Known rows, with every step that occurs:
T A G X: [-20.9 -30.8  31.3  25.4  39.6 -16.0  -3.5 -11.9  -4.8  -0.5  21.5  28.5
 -30.8   2.5  21.3 -27.6   4.8 -17.6 -22.1 -16.0 -17.2  29.3   3.8]
F H G E: [ 22.8  11.8  30.8 -16.4  -3.1  14.4 -17.1   4.4  -4.1  44.1  34.2  15.8
 -27.2 -23.4   9.7  25.5 -30.2 -50.7 -12.2  16.6  46.3   2.9  20.0]
T E F H G X: [ 25.6  56.3   7.1  18.7  -7.0 -38.5 -27.1 -36.6   3.5  45.2 -20.9   6.0
  -1.9  15.0  12.3 -14.7 -39.1 -36.7 -10.6   8.1  13.7  14.8 -11.1]
E T A F: [-19.7   3.2 -22.7 -12.6  -9.8  13.2  16.3  35.7  15.0 -43.2 -24.6 -19.2
  31.0   6.5   1.8 -24.8  35.8  52.6  19.1  -8.0 -25.6  -5.8  -7.7]
X G H T A F: [-23.9 -15.7 -23.0 -16.9   2.1  -2.8   3.8   9.7  22.9 -55.6 -14.4   6.5
  21.4  11.9  -2.5 -11.1  25.5  51.3   9.4  -7.2 -32.1  -4.8 -37.5]
H V: [-23.5 -16.8  -3.1  15.3  25.0  21.3 -13.6   9.8   1.4  11.1  47.5 -21.6
 -15.4 -27.4 -13.9  27.9 -51.8  48.6  -5.5  22.0  -2.8  32.6 -12.2]
X G E: [ 15.2 -33.5  -0.4   4.5  15.6  17.5 -24.7 -13.2 -26.5 -15.6  25.6 -21.0
   6.2 -28.4 -51.7  38.8  17.2  -2.4   7.4  -8.4  -4.1  26.2 -32.5]
A G: [-19.4 -22.0  17.9  26.5  26.3  -4.8   1.9 -19.9  -8.2  36.5  -4.1   6.2
 -28.4 -16.9   4.7  13.0 -21.7  16.3  -9.4 -29.7   1.6  14.0   6.0]
X G E T A F: [  4.8 -17.9 -17.8 -19.5  -6.4  16.1  -6.9   9.8 -13.2 -57.7   2.7 -13.3
  42.3  -0.2 -32.2   9.4  57.9   7.5  19.6  -4.8 -24.6   8.4 -40.0]
E T A F H V: [ -6.5  17.0  -7.8 -13.8   1.3  13.5   4.5  25.8  11.0 -25.4   7.9  -9.3
  36.8   6.4  11.1 -18.1   3.9  39.5   2.7  24.9  -8.1  -1.4 -18.4]
E F H T A G: [ 14.5  11.7  -8.5  17.4  -6.1 -22.4  19.3 -23.5  -9.5   2.9 -28.1  14.0
  30.1  50.0  12.6 -35.5  18.2 -13.1 -12.2   1.5 -14.9 -21.0   4.3]
H T A G: [-23.3 -26.1  -0.2   2.1  15.7   4.9  23.8  -8.1  -3.0 -35.0  -7.6  28.4
   0.6   2.1  26.0 -28.3   8.1  15.8   6.8 -19.2 -14.8 -15.6  12.4]
H G E F: [ -7.9   3.5 -12.5  -6.7 -35.8   2.9  -2.5  16.8   4.9  31.2  20.0   4.3
 -19.6  18.6  -0.8  24.6 -10.0 -44.7  -5.4  11.2   2.4  11.3  22.8]
E T A: [ -9.2 -23.6 -11.0  -2.7  11.1  13.4  19.2  22.7   5.5 -43.1 -14.0 -18.3
  14.0  -8.8  -0.9 -32.9  25.7  38.4  18.8 -21.1 -13.2 -11.8   7.8]
G H T: [-33.2 -22.3  -6.9 -11.3   0.0 -14.4  24.2  -3.3  26.2 -12.1 -26.0   0.6
 -37.9   2.5   6.5   4.7 -18.9  22.6  11.4 -23.0   0.5 -27.4  24.6]
T E F H G: [ 29.0  54.5  -8.7  22.2 -13.2 -22.1 -19.1 -15.7   6.6  49.9 -24.3  -5.1
   9.2  -2.0   9.4 -10.1 -35.4   2.1  -9.8  12.3  14.4   0.2 -10.5]
G E: [ -0.8 -23.3   4.4   5.8   1.2  11.0  -6.1   8.0 -14.0   8.2  24.8 -21.4
 -30.4 -23.9 -32.1  39.8   5.4 -17.7   1.1   2.4   4.1  12.8  14.5]
A G X: [-23.4 -20.7  37.6  21.6  33.6 -24.6  -7.9 -45.4 -12.7  30.8   0.3  20.8
 -43.1   4.2   8.5   7.8 -25.5 -30.7 -10.8 -35.4   1.4  31.7   5.3]
G E T A F: [-10.4  -8.9 -13.4 -19.7 -21.5   9.0  13.4  30.7   0.9 -38.4   0.5 -13.5
   9.1   5.2 -10.6   7.3  49.7  -8.6  14.1   4.5 -17.5  -7.3   7.8]
A G E T: [-12.1 -31.9  19.4  -1.2   4.8 -12.8  17.5 -31.0 -19.3  14.6 -12.8  11.9
 -29.2  -3.9   0.2  27.3   6.9 -45.9   7.0 -38.3  10.8 -11.7  27.1]
H G: [-18.9  -0.6   4.1  -9.3   1.4  23.9  -7.6  22.6  15.6  24.5  18.1   7.4
 -23.7 -24.6  17.7   8.7 -43.0  19.6   3.4  -6.7  18.5  15.9  12.5]
E T A G H: [-31.0 -40.1  10.6   3.2  19.1 -24.7  34.3   2.5  20.4 -10.3 -23.9  19.6
 -29.0   4.6  33.2 -32.1  15.0   9.8  -4.3 -39.3 -10.1 -25.7  26.6]
H G X: [-23.6   0.7  23.7 -13.7   8.1   3.9 -17.9  -3.3  11.7  19.4  22.7  21.8
 -37.6  -3.6  21.0   3.0 -46.5 -28.1   2.3 -12.5  17.7  33.6  10.9]
X G H: [ -9.2 -35.7  -0.9  10.1  27.2  -6.7 -12.0  -5.9   9.8  -1.9  -0.8 -15.7
 -15.3 -19.6 -26.1  15.0  -5.2  42.5  -2.4 -23.5  -8.7  13.9 -28.8]
H T: [-16.1  -9.7 -13.9 -10.7  -0.1  17.3  13.8  -9.1  -2.9 -30.3 -21.0 -11.1
   5.1  -5.8 -10.1   3.8 -11.7  31.6  29.4 -19.9  -0.6 -12.8   7.4]

Rows:
[  0.2  32.8   3.5 -10.4  -5.8  20.4 -13.6  49.0  22.7   9.0  23.3  14.0
  14.7  -5.2  30.2 -21.9  -0.1  29.0 -17.6  34.4   1.3  13.2 -11.9]  T A F H G
[ 22.3  18.2 -22.9   9.7 -14.8  -7.8  13.5  -2.6  -4.7 -16.8 -23.3 -10.9
  41.7  43.6  -6.9 -36.0  23.4   6.3  -1.7  14.5 -17.5 -19.8  -0.8]  E F H T A
[ 19.8   3.5   6.2  -6.4  13.7  14.4   7.4  -0.2  -5.0 -29.8  -1.6   3.7
  20.5  -6.4   6.8 -29.6   5.8  15.0   4.7   8.5   9.1 -21.1   2.8]  F H T A
[-32.8 -30.5  -8.4  -7.6   6.0 -10.8  28.4  19.4  31.8 -37.2  -8.6  10.3
 -30.7   3.1  19.6 -24.0   5.1  27.2   2.1  -9.1 -14.1 -27.4  24.1]  G H T A
[  9.5  39.6   0.7   1.2  -4.9   8.5 -17.0  12.5   4.4  29.0 -11.3 -24.8
  17.7  -4.9 -12.9  17.4  -6.6  40.6  -5.3  17.0   5.3  13.8 -23.0]  A F H
[ 14.9   7.4   2.1 -20.7 -17.0   5.1   7.1  19.6  -4.4 -23.2  -0.6  -8.4
  16.1   4.9  -7.8   2.0  45.5 -26.0   5.5  14.3   1.5 -15.1   5.1]  G E T A F H
[ 15.2  20.1 -13.2  27.0  -0.2  -8.0 -11.5  -6.1  -6.1  39.2  17.2 -28.9
  18.9  25.1 -21.7   9.5 -30.1  14.5 -21.0  35.9  -5.5  18.1 -16.1]  E F H V
[ 15.3  20.0  24.2  -8.9   8.9  17.3 -16.1   6.3   6.2  45.1  16.4  10.5
 -12.0 -24.2  18.6   3.5 -45.3  -1.2  -8.7   6.6  41.1   5.2   7.9]  F H G
[ 44.8  -4.7  -8.4  14.0  -2.9  -4.8 -24.3 -26.0 -32.8   7.2   7.6 -25.7
  32.9  14.6 -56.9  26.9  29.4 -28.1  -6.1   7.9  -6.9  16.0 -37.3]  X G E F H
[ 33.1  -6.6  -8.3  13.5   3.5   0.3 -29.9 -24.9 -31.1   9.1  40.2 -20.7
  31.0  13.3 -51.5  38.9   1.2 -24.9 -13.9  32.0  -7.2  28.5 -45.1]  X G E F H V
[ 14.9 -41.9  -6.7 -10.9  11.6  17.2  -4.1  -1.5 -22.1 -58.3  11.5 -12.0
  27.2 -14.6 -34.9   3.0  50.0  -5.8  18.9 -16.6 -13.3   3.4 -25.3]  X G E T A
[ 12.4  62.4  -9.8  -9.8 -15.6  -4.3 -10.2 -18.0   3.9  -0.2 -43.8  -8.3
  32.2  -6.5   1.7   5.9 -15.3  34.8  16.4  11.8   9.7 -13.6 -26.6]  A F H T E
[  8.3  24.1  -1.4   8.0   5.1  13.5 -11.4  39.6  10.0  -2.2  11.8 -13.4
  22.9  -6.5   1.7 -19.3  21.2  47.0 -16.4  31.0 -13.2  13.0 -21.5]  T A F H
[  0.5  27.8 -39.0  13.4 -20.6 -17.8   9.8 -29.7  -1.0 -19.9 -55.8 -19.0
  25.0  15.1 -11.8 -10.4  -8.5  28.0  26.7 -11.7 -17.9 -19.5  -7.5]  H T E F
[-42.5 -43.8  18.8  26.9  38.2 -18.6   9.9  15.9  24.1  17.5  45.9  31.3
 -53.6  -9.7  38.3 -12.2 -24.8  20.1 -39.9   9.3 -16.0  12.7  11.3]  T A G H V
[ 31.8   8.8  -4.8  16.7 -19.7 -13.8  -6.0  -7.4 -19.5  33.3   4.8 -27.5
  -0.5  22.8 -38.4  26.6  18.7 -47.1 -14.4  20.1   1.2   1.5   8.7]  G E F H
[ 12.5   0.9   7.6   7.8 -16.2 -29.4  15.5 -48.7 -26.0  29.5 -19.4  20.9
  -4.5  40.6  -1.4  19.5   8.9 -72.5  -8.9  -7.9   5.1 -19.9  20.1]  A G E F H T
[ 14.0 -33.6  -5.9 -14.0   6.5  13.2  -7.4 -22.4 -27.1 -36.3  -3.9 -22.0
  21.9 -16.0 -47.4  28.6  28.2 -10.2  27.6 -29.1  -0.8   3.4 -24.5]  X G E T
[-41.3 -30.3  14.7   1.7  12.6 -31.3  28.5 -30.9  16.8  17.8 -29.2  32.1
 -51.3   8.0  30.2   6.6 -25.3  -2.3  -3.5 -40.2   3.8 -24.9  28.7]  A G H T
[ 18.8  32.7  -6.9   7.4 -19.3  -5.5  -7.1   3.1   5.2  49.8  -6.8  -6.0
  11.8  26.9   4.0  -5.9 -22.8  -7.6 -13.9  12.6  11.2   4.7   3.6]  E F H G
[-15.1 -19.4 -15.5  -6.2   6.3  21.4  17.8  16.1   3.1 -57.3  -2.5   0.3
  12.9  -5.3   4.6 -28.5  13.7  37.0  18.3  -4.4 -17.3 -13.9   6.6]  H T A
[-27.2 -25.2  16.2  -2.0  21.1 -11.3  15.9 -28.3  -6.0 -39.5  -4.0  40.3
 -10.3  19.6  29.0 -32.6   4.5 -23.2   5.6 -24.3 -15.1  -1.4  11.5]  H T A G X
[-13.3 -10.7   5.6 -36.2 -21.7  16.7   7.7  10.7   5.2   3.4   9.9  14.3
 -23.8 -10.4  12.7  22.6 -15.2 -43.3  20.0 -15.6  27.1  -9.1  33.4]  H G E T
[ -6.4 -27.9  -1.7  31.6   0.1 -17.7  10.7   6.7 -11.0   9.4  20.1  11.8
 -15.8  21.8   2.0  -7.9  38.0 -32.6 -28.1   5.7 -30.6   9.7  14.6]  T A G E F
[ 29.9  33.3   6.1   1.7  10.0  -5.2  -6.5 -38.6  -8.9  -1.9 -33.9  -4.7
  13.3 -27.2   0.2  -5.6 -28.3  13.7  17.0  -2.9  27.3 -25.8  -7.7]  F H T E
[-22.0   6.1  -6.8 -41.6 -34.2  18.8   8.5  41.8  18.8 -18.2  14.8  20.3
  -3.2   3.9  27.7   3.6  14.7 -26.3  11.7   8.4   2.8  -4.2  18.7]  H G E T A F
[  9.7  28.3 -30.5  42.2  -7.3 -24.1 -10.3 -13.9   1.0  21.2 -34.9 -37.3
   9.3  -2.9 -23.4  -3.0  -9.0  37.7   1.4  -2.1 -20.5   9.0 -17.5]  T E F
[ 18.9 -12.2  13.9  30.1   4.9 -22.0   4.2  -3.6 -16.3  25.0  20.0  16.7
  -8.4  22.2   5.3 -11.6  33.4 -49.5 -37.2  15.3 -12.3   1.5  12.5]  T A G E F H
[ 21.0  11.3  25.9 -33.6 -11.9  10.5  -1.7  -4.3  -3.6  24.8   8.2  16.1
 -12.5 -12.4  14.2  16.0 -20.4 -57.8   6.2  -1.4  49.6 -17.2  27.2]  F H G E T
[ 19.2  11.8   8.6 -10.2   7.1  11.0   3.8 -21.9 -10.8  -5.0 -19.6  -6.3
  14.0  -7.0  -6.4  -0.3 -17.6   9.9  14.3  -4.7  23.8 -20.8   3.3]  F H T
[-19.4   6.0 -18.4   9.5   0.0  18.1  -4.5  51.6  17.3 -20.2  11.6 -18.2
  14.2  -6.4  -2.7 -14.3  25.8  65.3  -6.9  19.8 -34.1  21.8 -19.0]  T A F
[  5.3  25.7   8.8 -17.4 -16.1  17.7 -14.3  47.1  13.4   8.1  39.8  18.0
   1.4  -4.6  22.5  -1.4  13.5 -15.1 -20.4  43.8   5.5  10.4  -1.5]  T A F H G E
[-12.4 -18.3   3.6 -33.2 -15.9  19.9  11.4  31.1  10.0 -18.6  24.6  22.1
 -18.1 -10.6  24.8  -3.7   6.0 -38.5  11.0  -3.0  14.7  -9.6  32.9]  H G E T A
[ -3.7  14.8 -15.9   2.0   2.9   0.0   3.4 -27.2  -1.1 -26.6 -37.5  -8.8
   5.6 -27.1  -2.9  -1.8 -24.4  36.2  31.6 -17.2   2.7 -17.6  -5.7]  H T E
[ 21.9   3.7  24.4 -30.1  -6.3  13.7   1.5  16.5   1.2   3.2  24.1  25.3
  -7.2 -11.8  25.8  -9.9   1.2 -53.7  -3.0  10.8  36.5 -17.8  25.9]  F H G E T A
[  6.6  42.5  11.8 -25.8 -26.8  13.2 -19.7  20.4   8.6  41.3  17.8   8.8
  -4.7  -3.3  10.6  34.5 -17.0 -23.4  -9.3  30.4  26.4  10.6  -2.4]  A F H G E
[ 36.9  45.9 -13.8  40.3  -2.2 -28.8 -17.3 -25.1  -6.1  38.8 -34.9 -31.4
  17.2  -2.5 -20.5  -7.0 -13.7  18.9  -8.4   8.9  -0.7   0.9 -20.1]  T E F H
